Each row was made from one small tree. The marks that hang from a mark follow it in brackets, in the order of their numbers. Every link used is in the known rows. Write each row's tree.
Known rows:
z444{z93 z199}: [ 1.50 -3.74 -0.83  0.56  1.71  0.42 -2.55 -3.49  0.85 -0.37 -0.58 -4.04
  3.41  0.77 -3.20 -1.13  1.35 -2.17  0.68  0.52 -0.86 -1.92 -1.63  3.86
 -2.64  3.43  5.54 -1.04 -2.42 -1.81]
z4{z444{z93{z224} z651} z669{z408}}: [ 3.62 -2.79  0.41 -1.58 -1.15  1.48 -3.07 -5.98  0.99  0.83 -0.42 -3.97
  1.92  0.78 -4.06 -0.36  1.87 -1.77 -1.02  2.07 -2.96 -2.24 -4.61  1.51
 -1.17  3.85  3.91 -1.78 -2.93  1.68]
z762{z93{z199 z224} z408}: [ 5.27 -2.01  3.31 -2.47  1.51 -1.91  1.44  0.66  2.04  0.58 -0.57 -4.61
  1.01  4.53 -3.06 -2.18  2.67 -0.74  0.15  4.90 -4.56 -3.53 -5.47 -1.80
 -1.34  0.06  2.26 -3.13 -3.97 -1.92]
z762{z408}: [ 2.89 -0.94  2.42  0.06  1.97 -3.29 -2.47 -2.26  0.33 -0.34 -0.05 -4.22
  0.90  2.86 -4.14 -2.87  2.25 -2.62 -1.04  2.45 -2.96  0.13 -2.82  0.38
 -2.05  3.07  2.84 -1.24 -2.14 -0.66]
z361{z369}: [ 1.57 -1.15  0.50  2.29  3.09 -0.92 -2.91 -3.79 -0.67 -0.38  1.02 -4.55
  0.50  2.91 -2.18 -4.71  2.06 -2.97 -0.30  2.29 -0.35  1.64 -1.62 -0.84
  0.09  2.36  4.34 -1.54 -1.74 -2.39]
z408{z4{z444}}: [ 1.95 -1.11  0.50  0.72  1.37  0.14 -4.69 -2.30 -1.51 -1.13  1.10 -4.83
  0.44  2.54 -2.75 -1.50  1.34 -2.68  1.06  2.58 -1.97  1.55 -3.27 -0.59
 -1.74  3.14  2.25 -2.22 -2.20  2.10]
z199{z194}: [ 1.54 -3.57 -1.36  0.82  2.22 -0.82 -1.21 -2.33  0.58  0.47 -0.99 -4.74
  1.53  1.93 -3.27 -0.96  1.17 -2.63  3.17  3.74 -1.98 -0.15 -0.26 -0.27
 -2.59  2.55  2.56 -1.31 -1.65 -1.79]
z408{z4{z669{z93}}}: [ 2.11 -1.91  2.30 -0.14  0.67  0.63 -5.71 -2.42 -0.81  1.20 -0.02 -4.15
 -0.53  1.00 -3.75 -0.84  1.36 -2.49  1.06  3.13 -3.44  1.21 -3.36  0.21
 -1.61  2.06  2.04 -1.30 -1.00  2.17]
z194{z224{z93}}: [ 2.77 -4.79  1.02  1.54  3.73 -0.55 -1.90 -1.84  2.32  1.04 -0.87 -5.63
  2.90  1.16 -1.34 -0.81  1.40 -2.53  1.52  5.54 -1.60 -0.38 -0.14 -0.86
 -1.10  2.48 -0.03 -1.02 -3.39 -4.27]
z408{z4{z669}}: [ 2.11 -1.95  2.26  0.49  1.01  0.01 -5.68 -2.23 -1.43  0.27 -0.32 -4.46
 -0.45  0.56 -4.05 -0.35  1.71 -2.60  0.99  2.77 -2.90  1.17 -2.28  0.09
 -1.49  1.67  1.86 -1.64 -1.52  1.29]
z224{z93{z199} z194}: [ 4.21 -4.93  1.11  1.00  4.48 -1.37 -0.56 -0.64  2.45  1.39 -0.79 -6.38
  3.98  0.43 -2.00 -0.16  1.88 -1.03  2.23  6.70 -1.35 -1.85 -1.54 -0.91
 -1.53  1.60 -1.10 -1.95 -4.07 -4.99]
z444{z93 z199{z194{z224}} z651}: [ 3.34 -6.08 -2.31  0.57  1.48  1.63 -0.39 -4.59  1.36  0.39 -1.38 -4.59
  2.27 -1.24 -2.10  1.80  0.21 -1.28  2.29  0.36 -0.57 -2.84 -1.94  2.73
 -2.27  3.02  4.42  0.69 -3.78 -3.07]
z224{z93 z194}: [ 3.07 -4.94  0.94  1.49  4.07 -1.24 -1.71 -2.05  2.29  1.56 -1.38 -6.03
  3.67  0.31 -1.99  0.10  1.69 -2.23  1.69  6.10 -1.53 -0.81 -0.61 -0.38
 -1.60  2.85 -1.27 -1.61 -3.90 -4.55]
z669{z93{z199 z224{z194}} z408}: [ 4.79 -2.24  1.84 -2.51  1.44 -0.12 -2.23 -0.96  4.37  2.80  0.02 -5.89
  1.56  4.75 -2.40 -2.40  1.52 -0.87  1.02  6.40 -3.38 -3.15 -5.50 -0.44
 -2.66  1.30  2.34 -0.80 -1.93 -1.33]
z669{z93{z199{z194} z224} z408{z4{z444}}}: [ 4.73 -1.67  1.36 -2.59  0.28  1.11 -3.43 -0.57  3.27  1.95  0.64 -5.29
  1.45  5.32 -2.97 -1.75  1.66 -0.80  1.96  6.69 -4.11 -2.28 -6.40 -1.02
 -2.49  2.41  2.61 -1.24 -1.75  2.07]
z4{z444{z93{z224} z199 z651} z669}: [ 2.94 -3.99 -1.74 -1.00  0.27  3.00 -1.67 -5.19 -0.02 -0.01 -0.23 -3.26
  2.61 -1.13 -3.46  0.47  1.25 -1.56  0.41  0.78 -2.90 -1.94 -2.49  2.21
 -1.28  3.11  5.32 -1.33 -2.68  0.85]
z93{z199 z224}: [ 4.41 -2.52  0.55 -1.21  3.37 -0.61  0.27  0.45  1.99 -0.43  0.19 -5.88
  0.91  2.91 -2.13 -1.53  1.55 -0.68  2.42  3.91 -2.38 -3.34 -2.95 -1.29
 -1.71 -1.17  2.61 -2.03 -2.51 -3.57]
z369{z651}: [ 1.76 -0.62  1.09  1.79  1.02 -0.74 -1.22 -3.37 -1.12 -0.32 -0.05 -4.37
 -0.57  2.81 -2.78 -3.06  0.27 -2.90 -0.35  2.58 -0.26  1.37 -2.36  0.32
 -1.11  2.54  4.40 -1.92 -2.13 -3.37]
z669{z93{z199 z224{z194}} z408{z4{z444}}}: [ 5.22 -1.49  1.99 -2.46  0.82  1.02 -3.77 -0.50  3.28  2.06  0.80 -5.66
  1.42  4.87 -2.46 -1.54  1.69 -0.86  1.41  6.88 -3.86 -2.32 -6.65 -1.07
 -2.26  1.97  1.88 -1.16 -2.29  1.10]
z762{z93{z199 z224{z194}} z408}: [ 5.87 -2.52  3.11 -2.26  2.06 -1.63  1.67  1.04  2.29  0.96 -0.91 -4.79
  1.39  3.96 -2.88 -1.12  2.70 -0.75  0.85  6.01 -4.68 -3.81 -5.01 -2.13
 -1.27 -0.17  1.37 -2.84 -4.47 -3.13]
z408{z4{z444{z93{z224} z199 z651} z669}}: [ 3.16 -2.79  0.32 -0.30  0.30  2.34 -4.47 -3.45 -1.13 -0.49  0.10 -3.94
  0.79 -0.33 -3.51  1.08  1.38 -1.81  1.01  1.49 -2.89 -0.48 -3.54  1.11
 -1.22  2.67  3.40 -1.39 -2.71  2.13]
z408{z4{z444{z651{z369}} z669{z93{z199}}}}: [ 3.04 -1.44  0.67 -0.06  0.32  1.59 -3.86 -3.36 -1.73  0.51  1.20 -4.16
 -0.62  0.81 -3.37 -1.28  0.69 -1.45  0.55  2.17 -2.78  1.44 -5.64 -0.78
 -0.93  2.47  2.52 -1.43 -1.85  2.88]
z669{z408{z4{z444{z93{z224} z199 z651}}}}: [ 3.40 -1.72  1.41 -0.67 -0.05 -0.04 -5.17 -3.26  1.08 -0.07  0.01 -5.58
  1.16  3.23 -3.30 -0.98  1.77 -1.91 -0.58  2.64 -1.86 -1.19 -4.63  1.03
 -2.37  3.52  3.24 -1.30 -2.99  1.35]
z762{z408{z4{z444{z199{z194}} z669}}}: [ 3.36 -1.38  1.85 -0.09  1.07 -0.82 -4.01 -1.57 -0.88 -0.51 -0.01 -3.16
  1.60  1.45 -5.24 -0.61  2.69 -2.41  0.24  3.68 -4.49  0.69 -2.38  0.29
 -1.71  3.60  3.10 -1.26 -2.08  2.00]
z444{z651}: [ 2.47 -2.82 -0.10  0.25  1.55 -1.38 -1.31 -5.00 -0.26  0.10  0.05 -5.96
 -1.39  0.83 -1.60 -1.76 -0.09 -1.81 -0.20 -0.69 -0.34 -0.01 -3.62  0.16
 -2.16  1.70  2.68 -0.70 -2.60 -1.14]
z762{z93{z224{z194}} z408{z4{z444 z669}}}: [ 5.23 -2.11  3.45 -1.98  0.58  0.24 -1.48 -0.15  0.72  0.90 -1.08 -3.65
  1.00  2.89 -3.76  0.58  3.02 -1.88  0.57  6.19 -6.14 -1.91 -4.79 -2.01
 -0.63  1.55  0.82 -2.90 -4.32  0.21]

Which tree is each row?
[ 3.89 -0.61  2.96 -0.99  0.82 -0.76 -4.14 -1.71 -0.02  0.04  0.34 -3.28
  0.68  2.42 -4.64 -1.27  2.55 -2.39 -0.34  3.88 -5.07  0.26 -4.25 -0.26
 -1.28  3.27  2.40 -1.34 -2.00  2.32]	z762{z408{z4{z444 z669{z93{z224}}}}}
[ 2.59 -2.27  0.07 -0.93 -0.69  0.58 -3.42 -5.75 -0.39  0.82  0.24 -4.41
  1.15  0.86 -3.90 -1.78  1.50 -1.99 -1.37  2.11 -2.61  0.21 -3.33  0.49
 -1.68  3.59  3.85 -1.76 -2.01  2.59]	z4{z444{z651} z669{z408}}
[ 2.75 -1.42  1.23 -0.23  0.14 -0.58 -5.47 -3.30  0.23 -0.03  0.38 -5.76
  0.79  3.22 -3.28 -1.84  1.57 -2.05 -0.89  2.56 -1.56  0.22 -4.00  0.63
 -2.68  3.55  3.28 -1.28 -2.49  1.98]	z669{z408{z4{z444{z199 z651}}}}
[ 2.55 -1.01  2.84 -1.24 -0.29 -0.53 -6.18 -2.95  2.01  2.38  0.37 -5.30
  0.17  4.74 -3.12 -3.20  1.27 -2.24 -0.58  4.19 -2.86  0.28 -5.96  0.65
 -2.90  3.73  2.61 -0.79 -1.06  2.77]	z669{z93 z408{z4}}
[ 2.10 -2.34  0.50  0.30  0.45  1.91 -5.41 -2.92 -1.53 -0.52  0.28 -3.48
  1.87  0.24 -4.16  0.08  1.90 -2.38  1.01  2.39 -2.89  0.47 -2.54  1.49
 -1.45  3.42  3.70 -1.93 -2.04  2.57]	z408{z4{z444{z93 z199} z669}}
[ 3.00 -3.29  0.13  0.14  1.55 -0.76 -0.95 -2.55  1.28  0.12 -0.40 -4.52
  2.64  1.80 -3.48 -1.15  1.69 -1.40  2.13  2.63 -1.03 -2.89 -3.68  1.59
 -1.97  2.51  3.39 -1.99 -2.75 -2.23]	z444{z93{z199{z194}}}
[ 2.47 -2.43  0.09  0.15  0.61  1.69 -4.73 -3.29 -2.09 -0.50  0.56 -4.25
  0.25 -0.26 -3.40  0.09  1.15 -1.99  0.75  1.52 -2.64  1.25 -2.65  0.39
 -1.57  2.48  3.37 -1.37 -2.07  2.78]	z408{z4{z444{z199 z651} z669}}
[ 4.68 -1.26  3.04 -2.58  0.51  0.11 -4.26 -0.59  3.33  2.12  0.52 -5.80
  0.30  5.18 -2.77 -2.35  1.58 -0.81  0.72  5.56 -3.62 -2.33 -6.85 -0.48
 -2.48  1.42  2.40 -1.02 -1.65  1.24]	z669{z93{z199 z224} z408{z4}}
[ 3.54 -4.78  1.15  1.21  4.01 -0.66 -1.10 -0.85  2.43  0.91 -0.44 -5.86
  3.12  1.25 -1.34 -0.95  1.53 -1.69  1.90  5.98 -1.46 -1.14 -0.78 -1.23
 -1.04  1.61  0.08 -1.26 -3.52 -4.56]	z194{z224{z93{z199}}}
[ 2.62 -3.10 -0.43 -1.30 -0.26  2.37 -3.75 -4.02  1.20  0.45 -0.51 -3.19
  4.42  1.04 -4.81 -0.57  2.60 -2.08 -0.24  3.49 -3.64 -2.21 -1.93  2.67
 -1.79  4.06  5.58 -1.90 -2.15  1.33]	z4{z444{z93{z224} z199} z669{z408}}
[ 5.39 -2.69  2.48 -2.39  1.50 -1.56  2.02  0.96  2.27  0.84 -1.05 -4.44
  1.43  4.37 -3.37 -1.30  2.69 -0.70  1.42  5.80 -4.93 -3.76 -4.79 -2.10
 -1.49  0.24  2.11 -2.92 -3.98 -2.15]	z762{z93{z199{z194} z224} z408}
[ 2.31 -2.75 -0.36 -0.73  0.37  1.90 -2.56 -4.30  0.26  0.14 -0.18 -2.94
  3.01  0.64 -4.16 -0.65  2.17 -2.52  0.69  3.01 -3.56 -1.44 -2.38  1.29
 -0.86  3.54  3.97 -2.57 -2.14  0.87]	z4{z444{z93{z224}} z669}
[ 4.08 -2.85  0.36 -1.69  2.90  0.65 -0.33 -0.59  2.97  1.97  0.39 -5.20
  1.09  3.10 -1.50 -1.90  0.79 -1.05  2.68  5.18 -3.28 -2.42 -4.31 -0.92
 -2.08  0.38  2.20 -0.95 -1.73 -2.22]	z669{z93{z199 z224{z194}}}
[ 3.88 -2.47 -0.06  0.98  1.07 -0.90  0.41 -5.27 -0.12 -0.11  0.20 -5.25
 -0.29  0.54 -2.73 -1.91 -0.10 -0.43 -0.62 -1.50  0.92 -1.98 -7.54  1.14
 -0.89  2.14  3.20 -0.93 -3.98 -3.29]	z444{z93{z199} z651{z369}}
[ 2.09 -2.14  0.67 -0.73 -0.92  0.83 -4.39 -5.24  0.41  0.79 -0.13 -3.31
  3.47  1.59 -5.00 -1.76  2.60 -2.58 -1.02  3.36 -2.99 -0.91 -3.19  2.05
 -1.50  4.91  4.32 -2.54 -1.99  2.29]	z4{z444{z93} z669{z408}}
[ 5.23 -2.45  3.50 -1.24  1.05 -1.44 -0.40  1.10  0.67  0.77 -0.56 -4.39
  0.92  3.69 -3.54 -0.77  2.67 -0.94  1.45  6.09 -4.42 -1.80 -5.20 -2.25
 -1.29  1.04  1.17 -2.67 -4.10 -0.49]	z762{z93{z199{z194{z224}}} z408{z4}}
[ 3.15 -1.81  0.99 -0.72  0.23  1.57 -4.27 -3.17 -1.34  0.55  1.16 -4.27
 -0.40  0.80 -3.08 -0.86  0.94 -1.50  0.92  2.46 -3.11  0.92 -5.07 -0.48
 -1.31  2.32  2.59 -1.59 -1.73  3.59]	z408{z4{z444{z651} z669{z93{z199}}}}
[ 2.83 -5.37 -2.35  0.26  1.03  1.06 -0.58 -5.10  0.83  0.16 -1.21 -4.55
  1.93 -0.95 -2.65  1.06  0.21 -1.21  1.71 -0.76 -0.42 -2.65 -2.63  3.28
 -2.69  3.23  5.06  0.21 -3.34 -1.91]	z444{z93 z199{z194} z651}
[ 4.19 -1.71  2.02 -2.74  0.89 -0.40 -2.47 -1.35  4.14  2.42  0.34 -5.71
  1.19  5.33 -2.56 -3.46  1.45 -0.88  0.33  5.31 -3.29 -2.86 -5.96 -0.11
 -2.72  1.51  3.26 -1.06 -1.42 -0.13]	z669{z93{z199 z224} z408}
[ 4.36 -3.65 -0.84  1.28  1.40 -0.16  1.14 -4.60  0.48  0.32 -0.41 -5.09
  0.37  0.16 -2.68 -0.56 -0.05 -0.46  1.03  0.17  0.47 -2.34 -6.35  0.45
 -0.74  2.18  2.55 -0.38 -4.27 -4.33]	z444{z93{z199{z194{z224}}} z651{z369}}
[ 6.37 -2.07  4.15 -2.11  1.68 -1.13 -0.13  1.80  1.48  0.62 -0.74 -4.89
  0.53  3.79 -3.08 -0.01  2.83 -0.67  1.23  6.27 -5.02 -3.27 -5.93 -2.53
 -1.02 -0.29  0.51 -2.83 -4.72 -1.76]	z762{z93{z199 z224{z194}} z408{z4}}
[ 2.47 -1.66 -0.31 -0.89 -1.00  1.48 -2.87 -6.28 -0.01  2.09  0.70 -3.81
  0.76  1.53 -3.90 -3.10  0.64 -1.77 -1.78  2.20 -2.95  1.01 -5.70  0.23
 -1.29  4.32  4.03 -1.04 -1.47  2.83]	z4{z444{z651{z369}} z669{z93 z408}}
[ 4.05 -3.26  0.57 -0.34  0.85 -0.97 -0.42 -4.91  0.67 -0.01  0.14 -5.51
  0.14  0.51 -2.15 -1.08  0.47 -0.55  0.10 -0.88  0.27 -3.00 -6.34  1.71
 -1.69  1.88  3.30 -1.20 -3.72 -1.79]	z444{z93{z199} z651}
[ 2.45 -0.81  1.92 -0.09  0.20 -1.13 -5.91 -2.87  0.39  0.02  0.41 -5.63
  1.02  4.09 -3.60 -2.40  2.00 -2.52 -0.74  3.63 -1.88  0.46 -3.96  0.17
 -2.48  3.75  2.60 -1.90 -2.22  1.98]	z669{z408{z4{z444}}}
[ 3.69 -3.22  1.15 -1.90  1.79 -0.17  1.43 -0.05  1.78  0.88 -0.52 -5.57
  0.79  3.98 -1.56 -2.02  1.51 -0.82  1.75  4.38 -2.89 -3.29 -4.30 -1.86
 -1.58 -0.87  2.36 -3.57 -3.49 -2.63]	z762{z93{z199 z224}}
[ 2.66 -2.21 -0.08 -1.81 -0.41  1.47 -3.00 -3.39  1.07  2.10  0.68 -3.52
  3.02  2.52 -4.41 -2.74  1.99 -1.60  0.52  5.50 -4.19 -0.38 -3.63  0.20
 -2.02  3.71  4.33 -2.05 -0.74  3.28]	z4{z444 z669{z93{z199{z194}} z408}}
[ 3.90 -0.86  2.18 -0.32  1.39 -1.09 -3.70 -1.50  0.07 -1.25  0.32 -3.67
  1.59  2.65 -4.27 -0.94  2.58 -2.30 -0.28  2.81 -3.74 -0.57 -3.95  0.66
 -1.62  3.67  3.07 -1.36 -2.96  1.04]	z762{z408{z4{z444{z93{z224} z199}}}}
[ 4.73 -2.91  2.51 -1.38  1.45 -1.94  1.40  0.34  1.46  1.07 -0.74 -4.31
  1.79  3.83 -3.34 -1.87  2.55 -0.99  1.06  5.84 -4.11 -2.35 -4.26 -1.88
 -1.53  1.13  2.01 -2.70 -3.87 -1.81]	z762{z93{z199{z194{z224}}} z408}
[ 4.56 -3.48 -0.62 -1.10  3.36 -0.12  1.14  0.89  2.33 -0.07 -0.50 -5.59
  1.48  2.68 -2.58 -0.28  1.59 -0.62  4.23  5.18 -2.85 -3.70 -2.01 -1.70
 -1.92 -0.90  2.41 -1.78 -2.49 -3.86]	z93{z199{z194} z224}
[ 3.51 -2.33  0.76 -0.71  0.59  2.19 -4.25 -3.11 -0.68  0.85  0.42 -4.30
 -0.34  0.47 -2.78  0.53  0.99 -1.98  1.50  3.32 -3.72  0.49 -4.36 -0.75
 -1.14  2.27  1.65 -1.19 -2.20  2.44]	z408{z4{z444{z651} z669{z93{z224{z194}}}}}
[ 3.13 -4.55  0.68  0.65  3.36 -1.58 -0.48 -1.12  2.18  0.89 -0.58 -5.83
  3.61  1.45 -2.67 -1.43  1.78 -0.99  2.06  5.36 -1.46 -1.51 -1.75 -0.53
 -1.84  2.24  0.63 -2.32 -3.02 -2.78]	z224{z93{z199{z194}}}
[ 3.14 -3.18 -0.98 -2.41 -0.48  2.96 -2.82 -4.80  1.34  1.84  0.30 -3.86
  1.98  0.98 -3.28 -1.30  1.04 -1.33 -0.50  2.76 -4.06 -1.03 -3.59  1.24
 -2.14  3.27  5.38 -0.65 -1.44  2.95]	z4{z444{z199 z651} z669{z93{z224} z408}}
[ 4.74 -1.27  4.31 -1.51  0.73 -2.18 -1.14  0.44  0.08  0.35  0.04 -4.55
  0.28  4.07 -3.62 -2.12  2.65 -0.92 -0.21  4.40 -3.99 -1.45 -6.37 -1.59
 -1.44  1.02  1.81 -3.18 -3.81  0.52]	z762{z93{z199} z408{z4}}
[ 3.50 -2.33  0.51 -1.90  2.34  0.36 -0.60 -1.00  2.75  1.58  0.72 -5.04
  0.68  3.69 -1.69 -2.94  0.72 -1.06  1.99  4.05 -3.16 -2.13 -4.80 -0.61
 -2.14  0.59  3.12 -1.22 -1.22 -1.03]	z669{z93{z199 z224}}
[ 2.52 -3.66  0.05  0.74  1.56  2.17 -4.64 -1.65 -0.79  0.09 -0.19 -3.92
  2.55 -0.14 -3.65  0.94  1.89 -2.28  2.31  4.88 -3.46  0.93 -0.68 -0.15
 -1.28  3.07  2.13 -1.54 -2.30  1.43]	z408{z4{z444{z199{z194{z224{z93}}}} z669}}
[ 1.94 -3.54 -3.27 -0.25  0.39  3.32 -0.89 -5.20 -0.77  1.49  0.43 -2.90
  1.85 -0.54 -3.61 -1.40  0.08 -1.51  0.92  1.82 -3.23  1.04 -2.89  0.64
 -1.54  3.76  5.30 -0.39 -1.19  1.84]	z4{z444{z199{z194} z651{z369}} z669{z93}}
[ 4.53 -4.44 -0.24 -0.05  1.19 -0.22  0.30 -4.24  1.29  0.43 -0.47 -5.35
  0.78  0.14 -2.08  0.31  0.49 -0.55  1.77  0.82 -0.18 -3.39 -5.18  1.02
 -1.55  1.90  2.67 -0.69 -3.99 -2.82]	z444{z93{z199{z194{z224}}} z651}
[ 4.29 -5.19 -1.36 -0.45  1.98  1.63 -0.43 -4.19  1.92  0.08 -1.30 -5.15
  1.58 -0.98 -1.67  1.95  0.36 -1.03  1.37 -0.19 -0.96 -4.13 -3.19  2.77
 -2.06  1.68  4.01  0.29 -4.27 -3.89]	z444{z93{z224{z194}} z199 z651}
[ 3.62 -3.82 -0.59  0.36  3.27 -0.64  0.23 -0.01  1.18  0.29 -0.06 -5.42
  2.00  1.95 -2.52 -1.13  1.37 -1.04  3.71  5.22 -1.67 -1.66 -1.27 -1.41
 -1.98  0.38  2.29 -1.41 -2.36 -3.44]	z93{z199{z194{z224}}}
[ 3.79 -1.59  1.32 -2.31 -0.14  1.43 -4.73 -2.75  2.74  1.79  0.56 -5.30
  0.53  4.49 -2.35 -1.83  1.03 -1.56  0.01  4.07 -3.61 -1.22 -6.23  0.21
 -2.60  3.26  3.28 -0.50 -1.86  2.70]	z669{z93{z224} z408{z4{z444{z199 z651}}}}
[ 4.45 -1.73  3.36 -0.46  1.40 -1.20 -3.63 -0.63  0.34  0.78 -0.24 -3.56
  0.72  1.68 -4.76 -0.55  2.52 -1.91  0.86  5.01 -4.73 -0.08 -3.52 -0.56
 -1.36  2.36  1.72 -0.65 -2.07  0.63]	z762{z408{z4{z669{z93{z199{z194{z224}}}}}}}
[ 4.86 -1.94  3.49 -1.42  0.73 -1.85 -0.53  0.75  0.30  0.60 -0.44 -4.35
  0.69  3.90 -3.92 -1.26  2.66 -0.87  1.04  5.30 -4.33 -1.68 -5.70 -1.84
 -1.58  1.20  1.64 -3.02 -3.80  0.32]	z762{z93{z199{z194}} z408{z4}}
[ 3.84 -0.84  2.84 -0.60 -0.02 -1.33 -1.26 -2.15 -0.93  0.07  0.14 -4.05
 -0.24  3.75 -3.43 -2.25  1.83 -1.77 -1.40  2.76 -3.67  0.29 -6.94 -1.61
 -0.92  3.04  1.84 -2.77 -4.22  1.37]	z762{z93 z408{z4{z444{z651{z369}}}}}
